Known rows, with every step that occurs
dolon keke: [ 21 -11 -18  13  -6  18  -7  40 -16 -13  25  44 -23  -9  18 -71  44  -4
   1   2  14  38  42  37  -1  17 -34  -3  10 -37  26   4  -1 -37  -1   0
  83  28 -25  10  75  19 -33  51 -16 -24   5  55  37  -9  40 -13  25]
galun zugi: [ 13  34  10  31  18   7  24  42  -1  20  15  24  56  26 -32 -27 -28 -25
 -26  18  -9  27  11   5  40 -17   3  17  13  22   2 -30 -21 -19  20 -11
  53  19 -19   9  24   2  -7  28 -17  15 -12   7  62 -15  18   0   7]
bivu keke bodu: [  2 -24   2  -7 -35 -23  -4  -5  18  80  54  18  83 -14  15  -9  38 -31
  41  29   3 -16  19   1 -68  23  14 -15 -19   0  -2 -45   4 -34  15  19
  40  11 -16  39  43  25 -49  62 -29 -43  25 -10  44  29  -1 -28 -20]
bivu bodu rugobe: [-30 -10  29 -38 -50  -3 -26  37  19 -12 -59  23 -52   6  15  -6  11  -1
  57   5 -29   4  -2  23  -1  -1 -19   8  43  23  -7 -13   5 -23  -3 -17
  -5 -11 -27  -1 -25   4 -47  14 -40   9 -16 -14 -39 -20   4   0   5]
keke bodu rugobe mubur: [-28 -89  39  24 -25  -6  -1 -20   4  13  19 -11  -3 -15  46  -2  18  24
  -3  19 -21  -8  29  14 -21   5 -51 -11  17  23   2  13  67  18 -29 -21
  20 -31   0 -40 -13  11 -27  20  -8  59 -21 -36  31   4  34 -23 -19]
rugobe mubur: [  8 -35  22  31  -1 -25  11  17  -7  60  33 -11  12 -30  -3 -21  -7  25
 -13  20   7  17  14   6  -8  36 -11  -3  41 -10   5  21  -9   9 -29  -7
  37   3  18 -32  30   3  -1  49 -15  24 -61  -4  78 -14   4 -44  10]
kipap zugi: [ 19  -8 -11 -15   0  10  -7   7  -7  51   7   1  26 -20 -37 -19 -10  -7
  -1  31  11 -14  -4  -9  55  -4  20 -10   9  21   4  -4 -14 -18   2  -6
  11 -38 -10  15  22   9 -22  17  56 -10   9  21  32 -25   4  34   5]
vere zugi: [  9  12 -20  21  -2 -42 -27  18   1  42  -2   3  16   6 -27 -85 -39  14
   3 -14  18 -26  -3 -38  20  24   8   6  43  -3 -38  18 -20  -1  -1 -11
  -4 -19 -40   6  35   3   7  -3  16 -24 -15  -8  37 -25  -2 -29   8]
kipap repige galun zugi rugobe bodu: [-11  73   1 -27   5  -8   8 -32  16 -24 -60   9  -6 -14 -20  28 -36   2
 -16  10  32 -18  21  40 -12 -36  31  32 -37   3  31 -63  17   7   4  53
  -3  -5  -5  -1 -46 -27  35 -22  26  10   1 -30  -8  45   9  49  29]
kipap repige galun zugi: [-15  40   8   0   3  32   9   9 -10  -4 -45   8  60  -4 -13  19 -32   0
 -20   8  28 -42  58  27  43 -23  -9  -7 -28  11  -7 -66 -33 -27  -3   4
  68  -5 -53  -3 -11 -24  38  12  11  13  24  43  52   8  27  42   9]
kipap galun zugi rugobe bodu: [ -8  42  -5  -1  11  -8  -4 -33  26 -12 -58 -14   0  20 -26   7 -21 -27
 -37  39  -4  24 -25  45  28 -21  29  39 -11 -11  22 -43  50  12  23  56
 -13   7  36  44 -19 -12   6 -16  15  16 -25 -42 -23  40  -1  31  19]
bodu rugobe: [ -3 -55  -1   0 -56  14  -8  31 -12 -23 -20  20 -25   4 -18 -13  -4  18
  18 -11 -16   1   7  22   7  10 -42  18  49 -19  -6   7  10 -10 -11 -19
   4 -43 -12 -21   5  18 -32   9 -20  11 -11  14 -21 -27  59  19   4]
kipap zugi rugobe bodu dolon: [ 38   0 -20   8 -26   6  -8 -18 -10  15 -42  12 -60 -59 -48  27 -14   4
  40  30  10 -46 -35  -1  -3   4  16  24 -49  11  39 -17  47  -6 -21 -11
 -77 -15  41 -21 -39  31 -53 -17  37  -3 -17 -49 -54  57   4  29  38]
galun zugi rugobe bodu: [ 13  57  -4  -4  15 -36  16   1  14 -11 -24  29  -9  18 -37  -9 -31 -12
 -24  14  11  39 -14  29   2 -27  42  54   7  19  34 -32  27   5  25  37
 -22  22  24  15 -24   2   0  -3  -2  17 -28 -66 -12  26   5  12  27]
keke bodu dolon: [ 39 -69 -13  56 -32  20  -6  10  -4  27  -5  -2   8 -48  -3  40  44   2
  38  20   8 -49   9 -15 -24  33 -36 -22 -64  22 -11 -51  43 -18 -14 -17
  15 -13   3   9  27  26 -56  25  -8  19   9 -12  42  27  31 -28  -7]
keke bodu mubur rugobe zugi: [-30 -27  30  -3  32 -45   1 -18  -9   1  58 -31   6  -3  23  29   1  30
 -18 -28   0  13 -51  -9 -25 -31  53 -34 -34  50 -24  19  16  27  40 -13
 -36  30   9  -9  16  35 -20  12  22  47  12 -51 -40   3 -22 -13 -46]
mubur rugobe bodu dolon keke: [ 35 -20 -13   7 -15 -13  18  -2 -35 -45  15  45 -73 -39  22 -16  16  10
  34  17  10  13   1  60   6  10 -14   7 -73 -15  37  16  52   0 -14 -38
  27  73  26 -58  11  26 -38  34 -21 -17  -4  -4 -27  63   2 -29  57]
repige kipap galun zugi: [ -2  24  -4  40  15  62   6  13  -3  -3 -10 -10  36  36 -13  17  -4 -43
 -22  50 -17  30 -12  37  83  -5 -32  -9   0 -16  19 -41 -10 -31  19  10
  45  21  -1  26 -15 -20  72 -18  26  24   0  27  46  17  -3  28 -20]
vere zugi kipap repige: [-13  40 -45 -45  33  -9 -54  -6   7  23 -34 -11  -4  25 -20 -29 -22  15
   1 -26  31 -54  51 -85 -18  20  21  37  -4 -22 -41  33 -35  28 -49  19
 -20 -62 -43  16 -12 -44  32 -62  29 -66  37  26  35 -52 -10 -21  18]
repige kipap zugi rugobe bodu keke: [  4  36  -8  23   1  47 -18 -28 -22 -14   4   9 -90 -12 -19  24  -1  12
  42  15 -19 -25 -31   9   9 -31  46  -7  -6  -5  24  41  27   9   6   5
 -48 -13 -16  31 -57 -15  36   6  49   1  14 -19 -46  46 -39  59  40]
bivu keke bodu dolon mubur: [ 32 -84 -38  76 -31  -9 -23 -15 -21  -5  -6   2  39   0  26  43  20 -16
  46  21 -19 -50   1   8 -29  36 -40  18 -74 -33  27   0  21 -47 -10 -32
  13  13  31 -12  37  60 -82  42 -21   4  34  -2  -4  56  39 -27  -8]
repige kipap zugi: [ 19   6 -11   6   4  33   0  13 -12  35  20  16  -9 -15 -26  -7   2  -5
  26  33  17 -10 -16  -4  59  -6  -1 -20  25   9  38   0 -41 -36  27 -14
  18 -13  -6 -20 -35 -13  36  -9  78  -4  10  11  33  -8 -12  44 -18]
galun repige kipap zugi vere: [ 24  33   8  -2   2  63  78  11  -8 -23  16  -1 -14 -17 -22  14  -5 -44
 -15   1  13  12  30 -53  75 -10 -34   1  24  37  55   1 -22 -13 -25 -20
  30 -33   4  -5 -52 -47  60 -62  29   0  32  34  52 -12 -32  41  14]
bodu rugobe zugi vere: [-40   1  15 -13 -32  20  55 -10  -9 -38  14  -9 -32 -29 -22  29 -39  13
 -48 -30 -16  56  -9  -3  -9 -25 -24  47  12  53  -1  15  10  22 -41 -16
  -8 -27  44  11 -27  32 -33 -47 -14  14   2 -16 -15 -15  11   9  33]
kipap galun zugi: [-14  10   4  23  10  40   0   4   7  20 -22 -24  72  30 -28  -4 -22 -40
 -42  43 -16  26 -10  32  84  -9 -16  -6 -12 -15  -9 -39   7 -21   5  20
  50   7   2  56  28  -2   5   2   7  20  -8  33  44   6   6  17  -8]
mubur rugobe zugi kipap repige galun: [-20  40 -15 -81   2 -10  -3 -50  20 -21 -31 -13 -12 -26  31  49 -19  28
  -9 -43  36 -50  15   1 -47  -6  21 -15 -50  -6 -38  -8 -50  27  -5  24
 -25  -3  -7 -32 -40 -26  50 -47   7 -64  45  17 -25  -3 -30  15 -23]
keke bodu: [ 12 -39  -1  18 -14 -12  -7   1  19  54  18   1  46 -20   9  -4  36  -8
   9  16  14 -11  22   1 -22  16 -11 -27   2  21  -9 -57  21 -11  28  25
  50 -16  -6  45  46   1 -14  22  -8  10  24 -11  73  -8  22 -26 -28]
repige galun zugi rugobe bodu bivu: [ 22  42  18  23 -23 -10  32 -13  10 -69 -52  27  22  19  -8  26   3  -6
 -14   2   5  -4  33  28 -37 -62   4  -2   5  17   8 -54   9  16  12  13
 -11  24 -16  -5 -66 -45   7 -13 -14  43 -32   3 -84  43  74  65  32]
galun repige kipap zugi rugobe: [ 59  20 -21   7  19  41  22  20  -4 -39 -23  26 -46  21  -2  -8  24 -24
  11  -6  29 -44  -6 -37  29  -5 -48   4  21  -1  55 -21  -5 -41  14  11
 -54 -44 -29 -13 -48 -21  24 -31  38   2   7  -3 -16   9  -5  70 -38]
dolon keke bodu mubur rugobe zugi: [-30 -18  12   6  29 -30  -1 -23 -16 -24  76 -15 -18   2  56 -12  39  24
 -29 -29  -5  39 -21  15 -18 -33  34 -33 -52  34  -4  25  41   9  36 -30
   7  47  -8 -12  32  51 -29  34  23  41  29 -18 -44  23  -9 -21 -31]
vere zugi kipap: [ 16  41 -48 -20   1 -23 -31  18  23  14   2  -1  16  48 -12 -74 -15 -12
   6 -26  -6  -5  15 -83 -23  25  13  18  33 -15 -60  49 -43  29 -14   4
 -27 -42 -26  14  -5 -28  21 -49  -5 -82   9   6   9 -50 -13 -49  12]
rugobe bodu: [ -2 -15  -1  14 -19 -55  -3   2   6  61  23   8  -6 -52 -44 -26 -25   5
   5  30  12  32  -2  18  -3  11  53  -2  28  -6  23 -12  -9   6  22  31
  17  29  35 -11  10 -24  -7  14  -2   6 -19 -28  23   7   8 -18  41]
mubur rugobe zugi kipap galun: [-23   3 -23 -60  12   0 -16 -46  31   3  -4 -55  -2  18   6  28  -6 -14
 -44 -16 -15  30 -51  -5   1   2  17 -10 -26 -20 -44  16  -5  36  10  36
 -50   1  51  35  -2 -14  13 -59  -1 -60  17   0 -37  -8 -52 -18 -35]
kipap repige galun: [ -6  -8   4 -19 -27  19 -14  -2   4  19 -47   2  18 -60  -6  20   0  34
  12 -16  46 -62  51  30 -12  20 -15 -20  -4 -25  -9 -56 -43 -18   2  36
  44 -34 -42  -5  23 -22  24   7  12 -14  14  51  36  -5  29  29   1]
vere zugi rugobe: [ 30  32 -31  -2  -2 -29 -10  18   1 -24 -50  18  -2  31 -11 -61 -19  18
   1 -47  23 -46 -19 -20 -11  15 -17  39  40 -15 -22  11   4   5   2  27
 -56 -43 -30  25  14  25   6 -14  15 -21 -39 -35 -29 -21   8  -2   6]
keke bodu mubur rugobe zugi vere: [-47  22  51 -28  24  -7  58 -30  -4 -36  52 -39  15 -22  23  52  -5  21
 -50 -47   0  56 -21 -17 -24 -36  39   1 -33  79 -13  27  27  63   4  -9
   4   2  42  19   9  31  15 -29   3  40  13 -31  -8 -19 -35 -27 -14]
dolon bodu rugobe zugi vere: [-36  13   9   1  -1  28  43 -33  -4 -68  13  13 -26 -37 -16  28 -50   5
 -56 -35 -13  61  -5  17  18 -10 -47  67  21  39  14  12  36  25 -43 -25
  18  16  72 -11 -22  60 -17 -59  -8  16  -5 -15 -42 -38  14 -17  33]
galun zugi kipap: [ 23  69 -25  -9  17  24   8  31  17  -1  11   2  51  47 -27 -19   0 -54
 -17   8 -24  46  34 -37  -2  -9   2  35  14  -5 -30   7 -39   6 -10  -9
  18  -7  -7  12 -19 -32  26 -21 -36 -40   4  25  38 -42   0 -24   5]
bivu keke: [ 14  -9   7 -18 -31 -24   2  24  -5  70  46  41  49 -16 -26 -23   9 -26
  39  11  -7  -5   2   3 -57  41  11   9  27 -40  -1  -8 -60 -41   5   2
  25  32  -2  13  44  29 -45  55 -49 -68 -11  15   9   4  -6 -18  19]

Rows
[-10   2   8 -18  30 -60  22 -20  -1   8  39  -1  -9 -16  -7   6 -40  32
 -25 -15  24  18 -59   1  -2  -9  22   0  -2  33 -18  12 -20  17  31   0
 -27  51  41 -35  13  31 -27   9  -7  -6  -8 -47 -13  -6 -31 -19  -7]
mubur rugobe zugi
[ 44 -13 -10  34  17  30  18  26 -20  27  32   9 -22   3 -10 -11  10 -29
   9  28   8 -20  13 -50  77   1 -33 -36  20  13  53 -11 -39 -67   8 -19
  -2 -28 -24 -32 -38 -54  40 -19  48  12  34  20  43   7  -9  49 -21]
galun repige kipap zugi
[ 11 -64  -4  32  -5  29  16  16   9  30 -13 -37  28   7  -6  -8  14 -33
 -26  17   5  -5  26 -11  60  43 -34 -50  17 -46   1 -41  -1 -44  -7  29
   5 -34  -4  35  41 -55  -5 -10 -32  15  11  55  43   8  12  24 -27]
kipap galun repige
[  5  32  15  36 -19  15  32  28   2 -10 -22  10  72   7  -7 -13 -27 -16
  -8  16  -7  10  29  46  36 -14 -22 -33  -5   7 -14 -60 -37 -33  30  -6
  55  22 -38   4  10  -9  33  27  -7   2  -5  29  39   5  22  12   4]
repige galun zugi
[ 26  15  17  10  24  28  20  -9  -3  -2  -1   2 -45  -1  24  -5  14  21
  -2   9  16 -24 -17 -10   7   4 -30  13  25   6  46  33  15   3 -14  -2
 -35 -18   6 -48 -52  15  34   0  50  27 -50 -36  18   2 -25  27 -17]
repige kipap zugi rugobe mubur
[-19   9 -55 -22 -18  10 -55 -20  32  23 -45 -50  25  34  -7 -42  -8 -27
 -10 -10 -16  -6   1 -35  26  34   5  -8   8 -50 -64  31 -14  19  -7  34
 -28 -56  -3  61   8 -37  36 -62  14 -64  10  38  -5 -23 -22 -25  -8]
vere zugi kipap galun
[ 14  15   1   8  16 -40  -1   0   2   4 -10   0 -31  23   5 -66 -18  43
  -9 -21  23 -31 -14 -28 -22  25 -28  37  41  -8  -9  56  27  32 -26   0
 -47 -23  -6 -14   8  18   6  -2   4  10 -80 -48  17 -14  -9 -33  11]
vere zugi rugobe mubur
[ 40   4  21  25  32  13  36   9 -10  -9  17  -3 -54   9  19  -2  23  -2
 -14   8  16 -26   2 -45  24   3 -53  -4  24   3  60  25  17 -28 -22  -7
 -54 -28  -6 -50 -64 -29  39 -17  30  36 -38 -15  29  12 -17  38 -27]
galun repige kipap zugi rugobe mubur
[  0  18  31   7  32  28  17 -15   9 -18 -38 -29  16  34  11  -1  -3  -4
 -55  23  -2  14 -12  24  30   2 -45  25  -4 -17  10  -4  49   7 -18  24
 -13  -6  16  16  -6   4  13   5   0  38 -66 -18  30  14 -15   3 -13]
kipap galun zugi rugobe mubur
[-22  23  -7 -43  26 -30  -5   7  -3 -16  46 -20 -24  27  13   8   3  12
 -18 -46 -20  46 -29 -47 -54 -18  57  -2 -18   2 -52  72 -30  43  20 -19
 -72   6  24 -22 -10   9   8 -35 -12 -34   1 -15 -73 -35 -38 -36 -22]
bodu mubur rugobe zugi kipap
[-14  43 -43 -46 -22  11 -40 -14  18  -6 -62 -11  12 -10   1 -16 -23  16
  23 -40  27 -72  58 -30 -26  16   0  -9 -23 -33 -55  -5 -49  17 -20  24
  -4 -69 -62   0 -21 -54  60 -57  22 -78  32  54  10 -15  -1   4   8]
vere zugi kipap repige galun
[-41 -13  34 -20  15 -62   7 -23 -10  31  85  -7  37   1  25  23  14  14
   8 -29 -19  15 -52  -5 -67 -16  67 -35 -42  29 -21  15   5   9  30 -20
 -40  56  11 -15  10  63 -35  50  -5   1  23 -46 -60  27 -42 -27 -36]
bivu keke bodu mubur rugobe zugi
[ 24 -48  -9  -3  24 -56   8   4 -17 -69 -24   8  21  30  32   1 -31  22
  -4 -15  12 -16 -34  31  22   8 -21  26   5 -29   4  41 -13  17  32 -14
  12  28  36 -53  49  33  -3  34 -34  17  -6  -8  -4 -25   1 -36 -21]
dolon mubur rugobe
[-26 -20  23  19 -18 -30 -24  28 -23  40  30 -15 -19 -31 -37 -22   7  17
  12  -1 -20  50   1  19 -14   4  95 -15  26 -11   7  30  -7  14  23  -5
   2   3  10 -13  21  -2   1  34   2  52 -30  -1 -26 -11  26   4  18]
rugobe bodu mubur
[-24  17  65 -65   9 -47 -15  52  -2 -17 -15  -7 -25  14  36  12  27  18
  60 -32 -15  14 -26  14 -13 -13  60 -35  26  18 -22  25  -9  26  24 -29
 -16  36 -17 -10  30  15   3  50 -43  27 -31 -10 -46 -42 -50 -27 -25]
bivu bodu mubur rugobe
[-10  11   2   8  32 -67 -15 -37  -5 -41 -32 -11 -65  -9  40  44 -37  29
  18 -13   1  -5 -68   9   4  -6   5  15 -60  39  -2  27   2  -8  12 -38
 -51  95  50 -46 -16  47 -66  11 -28  19  -2 -64 -65  29 -54 -45 -10]
bivu bodu dolon mubur rugobe zugi
[  3 -15   3  52  22  46 -33   9 -19 -19  28  28  -3 -16 -12   4  -1   3
  23 -15 -24   0  12  26  33  27 -25  -5  27 -44 -22  12  22 -14 -24 -16
  48  26   1  45  74  35   0  56 -29   8  -9  45 -10 -33  10 -14  39]
dolon bodu keke
[-57 -11 -26 -41  17  25 -61 -62  16   2  -4 -31 -19   8   9  56  12  10
 -37 -15   6 -21  42 -60 -55 -20   8  34 -63  25 -13   0  20  18 -37  26
 -31 -57  -4  11 -70 -26 -11 -68  36 -21  75 -11 -10 -12  14   8 -26]
keke bodu rugobe zugi kipap repige
[ -4 -39  31 -13  16 -10   8  16 -18 -55  40   8   8  14  79 -16  65  20
  17 -17  -5  11   3  27 -13 -24   5 -41 -39   4  -4  25  49  26  31 -27
  37  20 -31  -9  60  38   6  65  -7  30  15  28 -19  -1  13 -24 -32]
dolon keke bodu mubur rugobe
[ 53 -10  -7  60   1  12  32  56 -10   6  38  33 -24   2  -6 -13  34 -22
  15   5  13   0  29 -26  17  42 -50 -32  64 -22  33 -21 -55 -54  15  -7
  18  13 -18 -43 -12 -63  42 -20 -22  26   7  17  46  -2  14  10 -27]
galun repige kipap
[  3  38  26  27  24  51  20  -4   8 -36 -33 -24 -11  38  29  11  18 -12
 -41  28  -4  16 -16  26  26   5 -55  19  11 -21  39   3  26   6  -6  22
 -14   7  19   2 -36  -9  54  -9  16  41 -62 -21  19  26 -15  17 -31]
repige kipap galun zugi rugobe mubur
[-32  34  32  -9  -5  22 -46  28   7  30 -19  10 -44  -8   3   9  27  -1
  74  -8 -35   2   5   8   2   3  46 -39  11  20 -36   8 -17 -20 -15   1
  14  17 -56  97  31 -16 -24  74 -51  -9   9  20   6 -22 -54 -12  40]
bivu bodu keke
[ -2 -30 -11  20 -21  64 -16  12   9  17 -19 -22   0  -8  -1   8  23 -13
   7  32   7   4 -22  47  35  37 -42 -30  25 -47  13 -28 -18 -26  20  33
  25 -13  13  22  10 -24  49 -22  24   0  -4  26  28  10  -3  21 -33]
repige kipap galun
[-16 -53   4  37 -17  37 -27  33 -20  -5  46  -1   6   2  51 -45  82   1
  14 -10 -22  31  54  20 -25  -8  17 -42 -24  -3   6  15  43 -18  19  -9
  66 -15 -41  34  77  31 -21  56  14  48  28  57  -5  -5  56  -6 -21]
dolon keke bodu mubur
[ -3  23 -28 -59  24  28 -35  10   4  26 -25  -2   1  -8 -17  18  10   5
   1 -13  23 -28  65 -63 -36  21  17  36  -4 -33 -16   7 -42  22 -47  31
  11 -49  -5  11  -1 -36  13 -40  -4 -50  28  46  38 -46  -1  -2   5]
zugi kipap repige
[ 20 -29  26  -6  11 -71  30 -24 -13 -23  13  20   8   2  -5  18  -5  22
   4   4  10   4   7   0 -32 -37  43 -10  30  21  -5   1  -2  50  10 -20
   2  60  21 -38 -27 -34  -1   3 -31  30 -33 -13 -54  10  39   8  26]
mubur rugobe bodu bivu
[ -3 -11 -24 -28  27  -1  20 -29  26 -15  16 -50  -1  42  21  15   1 -41
 -53 -15 -15  16 -16 -43  28   9 -16 -30 -24 -16 -27  13  -4  -1   8  21
 -68  -5  27   7 -20 -58  15 -75 -34 -31  36  15 -28   5 -42  -7 -42]
mubur rugobe zugi kipap galun repige
[ 12  48   8 -22 -12  70  56   1  -4 -14   3   8   2 -27 -21  22  -8 -16
  -3   1  20  23  12 -16  51 -11 -12  19  20  36  46   9 -24   6 -23 -18
  46 -36  22   0 -31  -7  59 -42  48 -14  15  20  47 -30 -29  31  16]
repige kipap zugi vere
[ 14 -15  25  -5 -36 -48   3  -2  -6  58  53  47  46  -8 -33   0  11 -20
  33  31 -11   7  23  -8 -86  -7  53  -3  25 -14  16   2 -32  -4 -13 -14
  12  62  11 -11 -17 -16 -54  33 -44 -33 -15  20 -53  46  40   7  54]
rugobe bodu bivu keke
[-18 -39   3  30  23 -40 -23 -31 -25 -49   8  -8 -40  12  19  31 -47  43
  19   3 -24   2 -30  40  17 -15  46   1 -19 -29   1  68  29  41   5 -14
  -4  37  21  -5  20  -4   0  52 -32  28  13 -10 -25  24 -24 -12  52]
dolon mubur rugobe bodu keke
[ 24 -22  22  -2 -29  -5   5  20 -11  37  27  49  72   8 -19  -2  33 -21
  35   4 -10 -15  24 -24 -81   9   8  -8  31 -30  -3  -8 -53 -14 -25 -27
  18  45 -21  13  11   4 -53  53 -63 -40 -12  45 -47  15  47  18  26]
bodu bivu keke
[-14 -80   2  22 -50  10 -23   4  -1 -10 -12   0  12   0  25   1  24  12
  21   1 -14 -20  12  17 -11  -6 -48  -2  14  20 -16 -25  59  -4   5  -9
   9 -49 -21   6  -4  19 -38  13  -4  32  24 -15   1   1  59  -1 -31]
keke bodu rugobe
[ 11 -40 -18  50  34 -51   0 -26 -30 -44  -1 -12 -40 -12  18  42 -48  36
 -25 -15  15 -18 -70   5   9   5 -18  28 -64   6  14  36   1  -3   1 -45
 -41  54  68 -67   3  63 -54  -1  -5  33   1 -48 -49  22  -6 -24 -18]
bodu dolon mubur rugobe zugi
[-62  23 -17 -62 -34  26 -68 -42  63   7 -60 -60 -47  19  19  22  10 -33
  -6  -2 -53  44 -21  -5  -3  -9   3 -17  -7   5 -41   9   9  -2  -4  28
 -64 -17  28  58 -58 -28 -27 -70  -2 -50  22  -3 -80   0 -44   6 -18]
bivu bodu rugobe zugi kipap galun
